What can hang from each mark:
kizo: bini
gafi: bififul teso
vonopuz: zozam
dunit: bififul
teso: gafi
telu: bififul bini
zozam: bififul
gazit: nagen
tida: kizo
bififul: gafi gazit telu zozam

Known rows, with every way that one mark hangs from another:
vonopuz[zozam[bififul[gafi[teso] gazit]]]: [ 2.32 -1.20  0.75 -1.43  0.06 -1.12  4.55  1.79  2.78  2.31 -0.48 -0.53
  0.62  1.09 -0.66 -0.02 -0.20 -1.08 -3.17  0.20  1.16  2.12]
tida[kizo]: [-0.66 -0.45 -1.93  0.05 -1.63 -1.14  0.25 -0.74  1.95 -1.60  0.47  0.53
 -0.57  1.51 -0.04  1.59  0.11  0.03  0.11 -1.84  1.04 -1.22]
bififul[gafi gazit telu[bini] zozam]: [ 4.50 -1.74  0.19 -1.01  3.14 -2.32  1.76  2.03  2.56  2.31  1.71 -2.36
 -2.43  1.82 -2.79  4.66  1.32 -4.39 -1.01 -0.79 -1.01  1.58]
teso[gafi[bififul[telu zozam]]]: [ 1.46  2.01 -1.25  1.19  0.53 -5.87 -0.61  1.43  5.26  0.63  0.52 -0.58
 -4.06  0.66 -1.42  1.82  0.48 -2.90 -1.03  0.69  0.78 -1.74]
zozam[bififul[gafi gazit]]: [ 3.41 -2.25 -1.51  0.05  1.44 -1.13  3.77  2.66  1.16  1.64  0.74 -0.89
 -0.43  1.17 -1.25  1.84 -0.70 -1.46 -0.09  0.03  1.10  2.22]
bififul[telu]: [-0.40 -0.96 -1.51 -0.78  0.21 -1.93 -0.62  1.13  3.08  0.17  2.00 -0.84
 -1.41  1.03 -0.66  1.23  1.36 -0.64  0.69 -1.29 -0.14 -1.69]
bififul[gazit]: [ 1.46  0.67 -1.19 -1.54  0.49 -0.53  0.69  0.61  2.06  0.86  1.11 -0.34
 -0.42  1.53 -0.24  1.89  0.16 -0.04  0.49 -1.01 -0.43  1.34]
telu[bini]: [-1.28 -0.19  0.02 -1.96 -0.04 -1.22  1.20  0.41  2.07  0.01 -0.54 -0.52
 -1.45  1.77 -0.18  1.50  0.73 -0.96 -1.18 -1.81 -0.85 -1.20]
gafi[bififul[gazit[nagen] zozam] teso]: [ 4.95  2.20 -1.83 -0.11 -0.02 -1.83 -0.18 -0.61  7.07  2.57 -1.61  3.16
 -2.40  2.19 -0.28  2.19 -1.09 -2.56 -3.42  1.68  0.90  0.40]
zozam[bififul[gafi[teso] telu[bini]]]: [ 1.19 -3.50  0.57  0.45  0.99 -3.90  3.22  3.55  4.45  0.49 -0.49 -1.11
 -0.90 -0.25 -2.40  1.54  0.89 -3.02 -3.04 -0.52  0.82 -0.69]
gazit[nagen]: [-0.17 -0.63 -2.20 -1.13 -0.21  0.71 -0.40 -0.50  4.31  1.98  0.04  1.33
 -1.70  2.06  0.93  0.08  0.13 -0.24 -0.37  0.26 -0.51 -0.94]
zozam[bififul[gazit]]: [ 1.69 -0.95 -2.20 -0.53  0.62 -1.94  2.70  1.68  2.39  1.43  0.69 -0.21
 -0.47  1.35 -0.26  1.98 -0.16 -0.74 -1.59 -0.23  0.89  2.15]
dunit[bififul[gazit[nagen] telu zozam]]: [ 2.46  0.93 -2.30 -0.04  1.69 -0.29 -1.57  0.42  6.11  3.70  1.67  0.43
 -3.41  1.78 -2.55  4.61  4.04 -3.34  0.10  1.33  0.54  1.03]
vonopuz[zozam[bififul[gazit]]]: [ 0.37 -0.13 -0.43 -2.08  0.11 -1.10  3.58  0.87  2.24  2.76  0.65 -0.08
 -0.39  2.41  0.45  0.88  0.22 -0.56 -2.76 -0.17  1.00  2.20]
telu[bififul[gafi gazit zozam] bini]: [ 3.47 -1.65  0.29 -2.66  1.54 -0.80  3.81  1.42  2.01  2.57 -0.17 -1.04
 -2.38  2.36 -3.41  4.33  1.05 -5.01 -2.40  0.02  0.42  2.07]
teso[gafi[bififul[gazit[nagen] telu]]]: [ 2.75  1.22 -0.87  1.34  1.87 -4.29  0.26  1.83  6.71  3.04 -0.14  2.26
 -3.05  1.99 -0.76  1.30 -0.08 -1.19  1.42  1.83  0.62  2.29]
vonopuz[zozam[bififul]]: [-1.97 -0.93 -0.90 -2.11 -1.03 -0.83  2.60  0.38  2.27  1.82  0.18 -0.25
 -0.87  1.99  0.78 -0.43  0.40 -0.52 -3.23 -0.50  0.99 -0.63]
teso[gafi[bififul[gazit]]]: [ 1.83  2.78 -0.42  0.45  0.47 -4.07  1.60  1.57  3.44  0.82 -0.82  0.82
 -1.94  1.37 -0.34  0.73 -1.20 -0.28  1.12  0.56  0.96  1.60]
bififul[gafi]: [ 1.12 -1.00 -1.05 -1.23  0.02  0.11  1.13  1.19  1.00  0.13  0.91 -0.85
 -0.93  0.96 -0.48  0.32 -0.31 -0.62  1.59 -0.98 -0.21 -1.19]
tida[kizo[bini]]: [-1.93 -0.86 -2.86 -1.56 -1.28 -0.48  0.91 -1.06  1.69 -1.66  0.55  1.09
 -2.37  0.76  0.22  1.87 -0.21  0.74  1.29 -1.62  0.94  0.07]
dunit[bififul[gafi telu[bini] zozam]]: [ 1.13 -0.62 -0.13 -0.01  1.14 -0.99  0.21  1.85  2.70  1.30  1.01 -2.10
 -3.77  0.73 -3.78  4.47  4.18 -4.78  0.08 -0.21  0.34 -1.70]
telu[bififul]: [-1.70 -0.88 -1.49 -2.63 -1.03  0.05  1.68  0.62  2.65  0.33 -0.07  0.45
 -1.35  1.54 -1.25  0.96  1.16 -1.67 -1.09 -0.58  1.01 -1.10]
teso[gafi[bififul[gazit telu]]]: [ 1.88  1.99 -0.27  1.26  1.44 -5.23  0.84  2.55  4.51  1.00  0.59  0.74
 -2.45  0.98 -1.44  1.48  0.10 -1.07  1.59  0.49  0.66  1.61]
dunit[bififul[telu[bini] zozam]]: [-0.77  0.68 -0.71 -0.51  0.47 -1.99 -0.76  0.98  4.03  0.87  0.80 -1.59
 -3.61  0.99 -3.11  4.77  4.99 -3.91 -1.39 -0.81  0.22 -2.27]

Rows:
[ 3.41 -1.27 -0.81 -0.38  0.45 -2.48 -0.28  1.54  4.77  0.53  1.61 -1.77
 -1.43 -0.41 -2.20  2.05  0.98 -3.26 -1.86 -0.06 -0.50 -2.07]	bififul[gafi[teso] telu zozam]
[ 2.37  1.21 -2.20  0.51  0.22 -3.35 -1.01  0.40  4.18  0.99  0.81  0.54
 -3.71  1.85 -1.14  2.49  0.33 -3.21 -1.35 -0.38  1.34 -2.78]	gafi[bififul[telu zozam]]
[ 3.45  1.00 -0.89  0.89  0.68 -2.47 -0.22  1.11  7.54  2.54 -0.67  3.46
 -1.65  1.91 -0.99  1.36  0.00 -1.32 -1.00  1.24  1.23  0.71]	gafi[bififul[gazit[nagen] telu] teso]
[ 2.38 -1.62  0.24 -2.08  0.01 -0.12  3.21  2.06  3.34  0.90 -0.32  0.46
  0.01  0.48 -2.72  1.38  0.61 -2.10 -1.01  0.14  0.79  1.66]	telu[bififul[gafi[teso] gazit]]
[ 1.84 -3.16 -0.96  0.61  0.42 -3.20  2.14  3.29  4.32  0.43  0.89 -0.89
 -0.34 -0.78 -1.90  0.76  0.70 -2.07 -1.60  0.04  1.11 -1.10]	zozam[bififul[gafi[teso] telu]]
[-0.65  1.19  0.87  0.85  0.90 -6.04  1.15  2.38  4.74  0.30 -0.92  0.20
 -3.37  1.22 -1.59  1.35  0.77 -1.89 -0.05 -0.17  0.49 -0.96]	teso[gafi[bififul[telu[bini]]]]
[ 0.39 -1.89  0.35 -1.43 -1.16 -1.12  3.78  1.29  3.03  1.46 -0.59 -0.42
  0.00  0.49 -0.24 -1.10 -0.11 -1.15 -3.82  0.18  1.13 -0.68]	vonopuz[zozam[bififul[gafi[teso]]]]
[ 1.78 -1.75 -1.74 -2.18  0.01  0.00  1.91  0.69  2.16  1.43  0.58 -0.95
 -2.41  1.39 -2.62  2.16  0.62 -4.07 -1.85  0.13  1.07 -1.19]	telu[bififul[gafi zozam]]
[ 5.69 -0.69 -0.30 -0.44  1.54 -2.64  0.45  1.99  4.57  1.26  1.85 -1.83
 -1.02  0.15 -2.70  3.26  0.73 -3.22 -1.58  0.10 -0.65  0.75]	bififul[gafi[teso] gazit telu zozam]
[ 2.64  2.59 -0.35 -0.30 -0.93 -2.37  1.33  0.89  4.44  0.16 -1.36  2.07
 -0.59  1.17 -0.43  0.97 -0.98 -0.37 -1.12 -0.29  1.22  0.27]	gafi[bififul[gazit] teso]
[-1.50 -1.68 -0.75 -1.27 -0.17 -2.22  2.01  1.33  3.26  2.09  1.50 -0.54
 -1.35  1.61 -0.19  0.15  1.41 -1.47 -2.44 -0.63  1.28 -0.76]	vonopuz[zozam[bififul[telu]]]
[ 4.48 -1.72 -0.35 -0.12  1.88 -0.68  0.34  2.02  5.88  2.69  0.93  0.73
 -0.65  0.90 -1.60  1.20  0.35 -1.49  0.03  1.02 -0.50  1.89]	bififul[gafi[teso] gazit[nagen] telu]
[ 3.36  2.08 -0.95 -0.01 -0.38 -1.09  0.51 -0.01  6.34  2.18 -2.06  3.95
 -1.31  2.09  0.14  0.67 -1.29 -0.42 -1.33  1.24  0.98  0.93]	gafi[bififul[gazit[nagen]] teso]
[ 1.03  1.42  0.13  0.68  1.16 -6.46  0.75  1.53  5.29  1.05 -0.77 -0.53
 -4.53  1.23 -1.86  2.68  0.94 -3.72 -2.17  0.12  0.25 -1.63]	teso[gafi[bififul[telu[bini] zozam]]]
[ 2.04  1.00  0.21 -0.47 -0.42  0.60  1.24  1.86  3.04  0.26 -0.36 -0.05
 -0.15 -0.31 -2.71  1.91  2.62 -0.95  1.28  0.27  0.73  0.86]	dunit[bififul[gafi[teso] gazit]]
[ 5.29  0.07 -0.49 -1.18  0.57 -1.14  1.45  0.99  3.56  0.95  0.51 -1.59
 -0.62  0.19 -1.64  2.38 -0.28 -2.50 -2.12  0.08 -0.80  0.86]	bififul[gafi[teso] gazit zozam]
[ 4.05  0.44 -1.90 -0.32  1.36  1.66  0.26  0.15  3.54  3.39  0.40  0.35
 -2.91  1.70 -2.28  3.42  2.54 -3.14  0.82  1.69  0.49  1.54]	dunit[bififul[gafi gazit[nagen] zozam]]
[ 0.07 -2.31 -0.42 -1.66 -0.13 -0.39  3.56  1.25  0.92  2.08  0.20 -0.66
 -0.99  1.70 -0.12 -0.80 -0.27 -1.21 -1.91 -0.23  1.28 -0.28]	vonopuz[zozam[bififul[gafi]]]
[ 1.49 -3.89 -1.84  0.74  1.25 -2.52  2.07  3.14  2.28  1.23  1.95 -1.15
 -1.25  0.65 -1.86  1.24  0.36 -2.18  0.24 -0.39  1.53 -0.64]	zozam[bififul[gafi telu]]
[ 5.46 -0.88 -2.22 -0.98  2.20  0.71  0.52  0.05  3.47  3.74  0.78 -0.01
 -2.21  2.39 -0.80  2.78 -0.45 -2.76 -0.35  1.29 -0.72  1.94]	bififul[gafi gazit[nagen] zozam]
[ 3.75  2.46 -0.92  1.04  1.75 -5.96  0.37  1.64  5.35  1.89  0.83 -0.39
 -3.41  0.95 -1.75  3.02  0.31 -2.90 -0.60  0.90  0.54  1.15]	teso[gafi[bififul[gazit telu zozam]]]
[ 2.03  0.24 -0.84  0.13 -0.20 -1.31 -0.72  1.63  4.92  0.43  1.04 -1.41
 -2.17 -0.95 -3.69  2.86  4.06 -3.65 -0.37  0.38  0.78 -2.57]	dunit[bififul[gafi[teso] telu zozam]]
[ 3.77 -1.12  0.26 -0.60  1.19 -2.19  0.82  2.76  3.90  0.81  1.60 -0.92
  0.13  0.05 -2.23  1.68  0.68 -1.14  0.56 -0.35 -0.35  0.99]	bififul[gafi[teso] gazit telu]
[ 2.19 -1.13 -0.93 -2.67  1.47 -0.14  2.14 -0.33  5.37  4.15 -1.03  1.10
 -3.13  3.20 -2.03  4.20  1.58 -4.54 -4.38  1.22  0.07  2.28]	telu[bififul[gazit[nagen] zozam] bini]
[ 0.69 -2.44  0.62 -0.82  1.52 -1.76  1.34  2.30  2.06  0.65  0.94 -1.81
 -1.79  1.22 -1.99  1.84  1.25 -2.44  0.99 -1.35 -0.31 -0.83]	bififul[gafi telu[bini]]
[ 0.76 -1.22 -0.62 -1.17  1.24 -2.36  2.56  1.73  3.17  3.14  1.70 -0.64
 -0.69  2.19 -0.49  1.34  1.24 -1.46 -2.03 -0.45  1.09  1.94]	vonopuz[zozam[bififul[gazit telu]]]
[ 2.50  1.64 -1.55  0.42 -0.89 -4.12 -0.90  0.77  6.25  0.32 -0.04  0.87
 -2.70  0.60 -1.46  2.05  0.49 -3.04 -3.29 -0.16  1.12 -3.31]	gafi[bififul[telu zozam] teso]
[ 0.82  1.10 -0.66  0.43 -0.94 -3.43 -0.45  1.36  5.35 -0.44 -0.43  1.71
 -1.41  0.60 -1.12  0.64  0.22 -1.18 -1.22 -0.43  1.36 -2.62]	gafi[bififul[telu] teso]
[ 1.69 -1.44 -0.23 -1.01  2.55 -1.32  0.58  1.15  5.29  3.30  0.49  0.64
 -1.94  2.97 -1.05  3.10  1.67 -1.74 -0.37  0.14 -0.98  2.17]	bififul[gazit[nagen] telu[bini]]
[ 2.92  1.15 -1.12  0.52  1.02 -2.67  0.43  1.62  3.47  1.17  1.00  1.43
 -2.00  2.14 -1.02  2.23 -0.20 -1.32  1.13 -0.56  1.67  0.56]	gafi[bififul[gazit telu]]
[ 1.90 -1.86  1.84 -2.63  0.49 -0.54  4.44  2.38  3.57  1.10 -1.66  0.00
 -0.29  1.04 -3.19  2.32  0.89 -3.05 -2.18 -0.39  0.50  1.96]	telu[bififul[gafi[teso] gazit] bini]
[ 3.98  1.29 -0.37 -0.14  1.90 -4.05  0.94  1.33  4.23  1.98 -0.04  0.49
 -3.69  2.58 -2.02  4.78  0.72 -4.18 -1.86 -0.49  0.79  0.37]	gafi[bififul[gazit telu[bini] zozam]]
[ 3.46  0.36 -1.86 -0.91  1.63 -2.56 -0.27  1.00  3.77  1.92  2.56 -1.84
 -2.00  1.52 -1.57  4.00  1.17 -2.61 -1.20 -0.53 -0.64  0.88]	bififul[gazit telu zozam]
